Known rows, with every step that occurs:
B X: [-0.08 -0.21 -0.13 -0.10  0.17  0.03  0.02 -0.21 -0.17 -0.10  0.18 -0.08
 -0.04 -0.05  0.07  0.06  0.24 -0.17  0.19  0.14 -0.07 -0.20  0.02  0.21]
Y J S: [-0.01 -0.16  0.10  0.16  0.15  0.05 -0.35 -0.05 -0.23 -0.12 -0.02 -0.01
 -0.06 -0.06  0.14  0.20 -0.03 -0.29  0.29  0.21 -0.07 -0.17 -0.18  0.22]
S J Y Z: [-0.09 -0.21 -0.02  0.14  0.45 -0.01 -0.13  0.09 -0.09 -0.17 -0.24 -0.17
 -0.15 -0.25  0.09  0.11  0.00  0.13  0.31  0.24  0.00 -0.13 -0.36  0.08]
S J: [ 0.02 -0.21 -0.10  0.04  0.42 -0.03 -0.25 -0.14 -0.23 -0.15  0.08 -0.09
  0.00 -0.03  0.16  0.14  0.26 -0.15  0.29  0.26 -0.11 -0.29 -0.18  0.16]
K X S J: [-0.04 -0.28 -0.03 -0.14  0.41  0.04 -0.32 -0.37 -0.22 -0.12  0.25  0.01
  0.15 -0.16  0.14  0.19  0.28 -0.41  0.41  0.25  0.00 -0.40  0.18  0.29]
S J Y: [-0.06 -0.24  0.00  0.05  0.40 -0.04 -0.14 -0.01  0.01 -0.12 -0.20 -0.07
 -0.11 -0.21  0.20  0.12  0.18 -0.11  0.31  0.18 -0.04 -0.12 -0.24  0.17]
J Y Z B X: [-0.07 -0.11  0.09 -0.16  0.20  0.03  0.21  0.07 -0.04  0.00 -0.10 -0.08
 -0.23 -0.39  0.05  0.08 -0.04  0.05  0.15  0.20  0.06  0.01 -0.15  0.01]
Y Z: [-0.07 -0.16 -0.25  0.05  0.25  0.05 -0.15  0.04 -0.30 -0.17  0.04 -0.13
 -0.03  0.00 -0.07  0.08  0.08 -0.05  0.28  0.30 -0.03 -0.17 -0.23 -0.01]
J Y Z B: [-0.06 -0.08 -0.04 -0.08  0.23  0.00  0.02  0.24 -0.07  0.00 -0.23 -0.05
 -0.19 -0.30  0.03  0.11 -0.04 -0.09  0.24  0.28  0.06  0.04 -0.25 -0.11]
K A S: [-0.01 -0.24 -0.30 -0.01  0.21  0.10 -0.20 -0.16 -0.12  0.20  0.12  0.07
 -0.20 -0.23 -0.12  0.11  0.24 -0.49  0.60  0.19  0.09 -0.26  0.11  0.19]
Z B X: [ 0.05 -0.12 -0.01 -0.26  0.18  0.00  0.06 -0.15 -0.18  0.04  0.21 -0.01
 -0.09 -0.18  0.12  0.14  0.20 -0.22  0.11  0.23 -0.06 -0.13  0.02  0.10]
Y J S A B X: [-0.08 -0.09  0.30  0.14  0.22  0.14 -0.22 -0.40 -0.16 -0.18  0.03  0.00
 -0.03 -0.13  0.18  0.24 -0.12 -0.03  0.24  0.17 -0.09 -0.25 -0.07  0.29]
J S: [-0.01 -0.25 -0.09  0.10  0.10  0.04 -0.24 -0.05 -0.14 -0.13 -0.05  0.02
  0.04 -0.13  0.11  0.06  0.07 -0.28  0.31  0.15 -0.08 -0.11 -0.05  0.15]
Y Z B X K: [-0.08 -0.16  0.06 -0.27  0.30  0.14  0.18 -0.22 -0.13 -0.03  0.29 -0.11
 -0.04 -0.25  0.04  0.23  0.11  0.08  0.08  0.45 -0.02 -0.12 -0.08 -0.02]
S A B X T: [-0.18 -0.13 -0.01 -0.15  0.20 -0.09  0.15 -0.55 -0.15 -0.35  0.13  0.04
  0.12  0.01  0.16  0.23  0.15 -0.07  0.24  0.11 -0.10 -0.27 -0.05  0.08]
K A B X S J: [ 0.12 -0.19  0.05 -0.29  0.48  0.22 -0.17 -0.50 -0.17 -0.01  0.23  0.11
  0.08 -0.25  0.17  0.22  0.21 -0.17  0.43  0.24  0.01 -0.44  0.26  0.33]
S J Y Z B X: [ 0.00 -0.16  0.23 -0.11  0.43 -0.02  0.13 -0.01 -0.09 -0.05 -0.09 -0.16
 -0.24 -0.46  0.18  0.14 -0.01  0.17  0.18  0.25  0.01 -0.10 -0.23  0.10]
X K A S: [-0.11 -0.32 -0.23 -0.06  0.28  0.21 -0.09 -0.33  0.05  0.20  0.22  0.04
 -0.10 -0.26 -0.10  0.23  0.31 -0.40  0.55  0.35  0.09 -0.24  0.12  0.15]
Y J: [-0.02 -0.07 -0.06  0.05  0.24  0.02 -0.30 -0.03 -0.26 -0.07  0.11 -0.06
 -0.08  0.11  0.09  0.21  0.14 -0.28  0.24  0.28 -0.06 -0.21 -0.22  0.15]
X S J Y Z: [-0.05 -0.23 -0.02  0.04  0.45  0.03 -0.27 -0.09  0.03 -0.19 -0.18 -0.07
  0.01 -0.30  0.14  0.17  0.02 -0.03  0.43  0.22  0.03 -0.15 -0.22  0.07]
K A S J Y Z: [-0.06 -0.29 -0.06  0.15  0.45  0.08 -0.13 -0.03 -0.03  0.10 -0.19 -0.07
 -0.37 -0.49 -0.07  0.13  0.01 -0.07  0.65  0.20  0.16 -0.21 -0.13  0.19]
Y Z B: [ 0.04 -0.05 -0.13 -0.12  0.24 -0.01 -0.11  0.11 -0.30 -0.03  0.04 -0.06
 -0.09 -0.12  0.00  0.15  0.05 -0.11  0.21  0.38 -0.03 -0.11 -0.20 -0.13]
A B X K: [-0.14 -0.22 -0.06 -0.36  0.33  0.25  0.13 -0.44  0.04 -0.08  0.19  0.00
  0.08 -0.07  0.14  0.19  0.21 -0.07  0.13  0.30 -0.09 -0.15  0.09  0.02]
S A B X: [-0.11 -0.10 -0.04 -0.06  0.28  0.09 -0.03 -0.40 -0.14 -0.15  0.14 -0.01
  0.03 -0.04  0.09  0.14  0.15 -0.04  0.22  0.17 -0.10 -0.26 -0.01  0.17]
Y J S A K X: [-0.34 -0.24  0.35  0.20  0.31  0.10 -0.24 -0.28 -0.26 -0.10  0.15 -0.03
 -0.03 -0.10  0.03  0.27 -0.05 -0.27  0.40  0.26 -0.01 -0.42  0.09  0.43]
J Y Z: [-0.17 -0.18 -0.17  0.09  0.21  0.03 -0.03  0.19 -0.03 -0.13 -0.24 -0.11
 -0.13 -0.17 -0.01  0.03  0.00 -0.03  0.30  0.19  0.05 -0.01 -0.27  0.00]
Z B X S J Y: [ 0.07 -0.18  0.24 -0.27  0.38 -0.02 -0.06 -0.29  0.14  0.02 -0.01  0.02
 -0.04 -0.44  0.34  0.23  0.15 -0.20  0.27  0.15  0.00 -0.11  0.01  0.19]

Rows:
[-0.14 -0.39  0.01  0.03  0.47  0.15 -0.05 -0.28  0.24  0.19 -0.05  0.02
 -0.24 -0.49  0.06  0.25  0.22 -0.21  0.58  0.29  0.12 -0.19  0.00  0.24]
X K A S J Y
[-0.10 -0.25 -0.14 -0.04  0.28  0.20 -0.03 -0.17 -0.14  0.05  0.28  0.02
  0.02 -0.08 -0.06  0.20  0.35 -0.22  0.33  0.44  0.07 -0.26  0.05  0.25]
X K A
[ 0.07 -0.28 -0.15  0.05  0.43  0.06 -0.27 -0.26 -0.15  0.15  0.12 -0.01
 -0.21 -0.28  0.01  0.18  0.24 -0.35  0.63  0.22  0.02 -0.36  0.05  0.26]
K A S J
[ 0.00 -0.20  0.04 -0.06  0.45 -0.03 -0.13  0.00  0.09  0.10 -0.28 -0.09
 -0.34 -0.51  0.10  0.20 -0.09 -0.15  0.48  0.24  0.02 -0.02 -0.26 -0.12]
A S J Y Z B
[-0.27 -0.29 -0.09 -0.30  0.34  0.13 -0.14 -0.33 -0.09 -0.01  0.24  0.06
  0.17 -0.02  0.04  0.18  0.21 -0.54  0.45  0.24 -0.01 -0.35  0.37  0.18]
A K X S
[ 0.03 -0.28 -0.17  0.01  0.42 -0.01 -0.32 -0.28 -0.03  0.02  0.01 -0.07
 -0.15 -0.17  0.12  0.18  0.22 -0.36  0.50  0.17 -0.12 -0.24 -0.11  0.06]
A S J
[-0.03 -0.32 -0.04  0.10  0.41  0.06 -0.16 -0.15  0.09  0.18 -0.15  0.01
 -0.33 -0.46  0.06  0.14  0.16 -0.31  0.64  0.14  0.12 -0.20 -0.01  0.27]
K A S J Y
[-0.05 -0.19  0.06 -0.35  0.24  0.10  0.17 -0.32  0.01  0.05  0.33 -0.02
  0.00 -0.20  0.15  0.24  0.26 -0.12  0.08  0.38 -0.06 -0.11  0.02  0.07]
Z B X K
[ 0.09 -0.11 -0.03 -0.35  0.19  0.04 -0.08 -0.33 -0.07  0.05  0.28  0.08
  0.09 -0.20  0.18  0.21  0.22 -0.38  0.22  0.20 -0.03 -0.15  0.14  0.08]
Z B X S
[-0.14 -0.36 -0.11 -0.14  0.25  0.24  0.11 -0.52  0.08  0.21  0.36  0.01
 -0.17 -0.35 -0.06  0.20  0.30 -0.27  0.47  0.26  0.09 -0.25  0.24  0.27]
B X K A S
[-0.08 -0.11  0.19  0.40  0.18  0.00 -0.44 -0.16 -0.24 -0.20  0.05 -0.02
 -0.01 -0.08  0.09  0.24 -0.03 -0.18  0.30  0.23 -0.05 -0.26 -0.27  0.33]
Y J S A
[-0.10 -0.29 -0.05 -0.15  0.26  0.23  0.17 -0.35 -0.10  0.04  0.41 -0.02
  0.00 -0.20 -0.01  0.18  0.35 -0.08  0.25  0.36  0.09 -0.29  0.17  0.36]
B X K A
[ 0.00 -0.18  0.09 -0.33  0.26  0.19  0.21 -0.29 -0.15  0.17  0.43  0.05
 -0.06 -0.31  0.06  0.24  0.32 -0.15  0.19  0.46  0.08 -0.22  0.18  0.27]
Z B X K A
[ 0.03 -0.15 -0.10 -0.34  0.26  0.25 -0.08 -0.43 -0.14  0.05  0.23  0.17
  0.11 -0.18  0.07  0.16  0.21 -0.30  0.43  0.21  0.06 -0.32  0.33  0.23]
K A B X S
[-0.14 -0.12  0.18 -0.26  0.36  0.03 -0.08 -0.54  0.03  0.01  0.34  0.06
  0.11 -0.14  0.11  0.33  0.18 -0.26  0.32  0.25 -0.08 -0.30  0.17  0.17]
Z B X S A K
[ 0.02 -0.09  0.08 -0.12  0.21 -0.01 -0.16 -0.49 -0.06 -0.05  0.33  0.07
  0.14 -0.20  0.12  0.27  0.23 -0.24  0.25  0.23 -0.03 -0.23  0.06  0.20]
Z B X S A
[-0.37 -0.26 -0.01  0.01  0.37  0.06 -0.06 -0.27 -0.21 -0.08  0.23 -0.03
  0.05 -0.01 -0.06  0.17  0.20 -0.28  0.37  0.29 -0.03 -0.41  0.17  0.30]
S A K X
[-0.26 -0.18 -0.07  0.10  0.39  0.01 -0.17 -0.22 -0.13 -0.10  0.14 -0.05
  0.04  0.08 -0.01  0.20  0.20 -0.18  0.36  0.26 -0.12 -0.33 -0.09  0.17]
S A K
[-0.19 -0.27  0.20 -0.02  0.25  0.23 -0.01 -0.57  0.08 -0.21  0.13  0.05
  0.15 -0.24  0.15  0.21  0.04  0.05  0.20  0.27 -0.10 -0.19  0.04  0.18]
J S A B X K
[ 0.05 -0.19  0.02 -0.33  0.48  0.15 -0.21 -0.54 -0.05 -0.15  0.13  0.03
  0.16 -0.13  0.30  0.21  0.16 -0.17  0.32  0.18 -0.13 -0.31  0.12  0.13]
A B X S J
[ 0.05 -0.25  0.02 -0.14  0.39  0.04 -0.22 -0.50 -0.10 -0.15  0.24 -0.05
  0.12 -0.15  0.23  0.18  0.27 -0.18  0.32  0.15 -0.09 -0.33  0.05  0.27]
B X S J
[-0.04 -0.36 -0.07 -0.03  0.51  0.18 -0.19 -0.42  0.00  0.16  0.22 -0.02
 -0.13 -0.32  0.01  0.30  0.32 -0.28  0.57  0.38  0.03 -0.34  0.04  0.24]
X K A S J
[-0.01 -0.12 -0.11 -0.26  0.26  0.20  0.08 -0.23 -0.27  0.05  0.16  0.09
 -0.04 -0.15  0.02  0.08  0.20 -0.15  0.31  0.24  0.04 -0.31  0.23  0.25]
K A B X
[-0.30 -0.38  0.14 -0.21  0.54  0.09 -0.11 -0.28  0.10 -0.02 -0.05  0.02
  0.03 -0.27  0.19  0.21  0.13 -0.36  0.53  0.18  0.02 -0.31  0.24  0.28]
A K X S J Y
[ 0.14 -0.14  0.14 -0.24  0.45  0.02 -0.16 -0.34 -0.21 -0.09  0.23 -0.07
  0.03 -0.31  0.17  0.27  0.08 -0.01  0.27  0.31 -0.07 -0.27 -0.06  0.09]
Y Z B X S J
[-0.23 -0.19  0.01 -0.13  0.35  0.19  0.06 -0.57  0.04 -0.14  0.26 -0.01
  0.11 -0.06  0.10  0.23  0.21  0.05  0.15  0.34 -0.11 -0.24 -0.02  0.12]
S A B X K
[ 0.06 -0.13  0.10 -0.13  0.46  0.00 -0.23 -0.01  0.02 -0.06 -0.14 -0.01
 -0.04 -0.37  0.20  0.25 -0.04 -0.10  0.37  0.31  0.03 -0.08 -0.22 -0.03]
X S J Y Z B
[-0.04 -0.18  0.10 -0.26  0.31  0.22  0.24 -0.19 -0.23  0.11  0.39 -0.05
 -0.11 -0.34 -0.08  0.24  0.16  0.09  0.19  0.51  0.13 -0.22  0.06  0.17]
Y Z B X K A
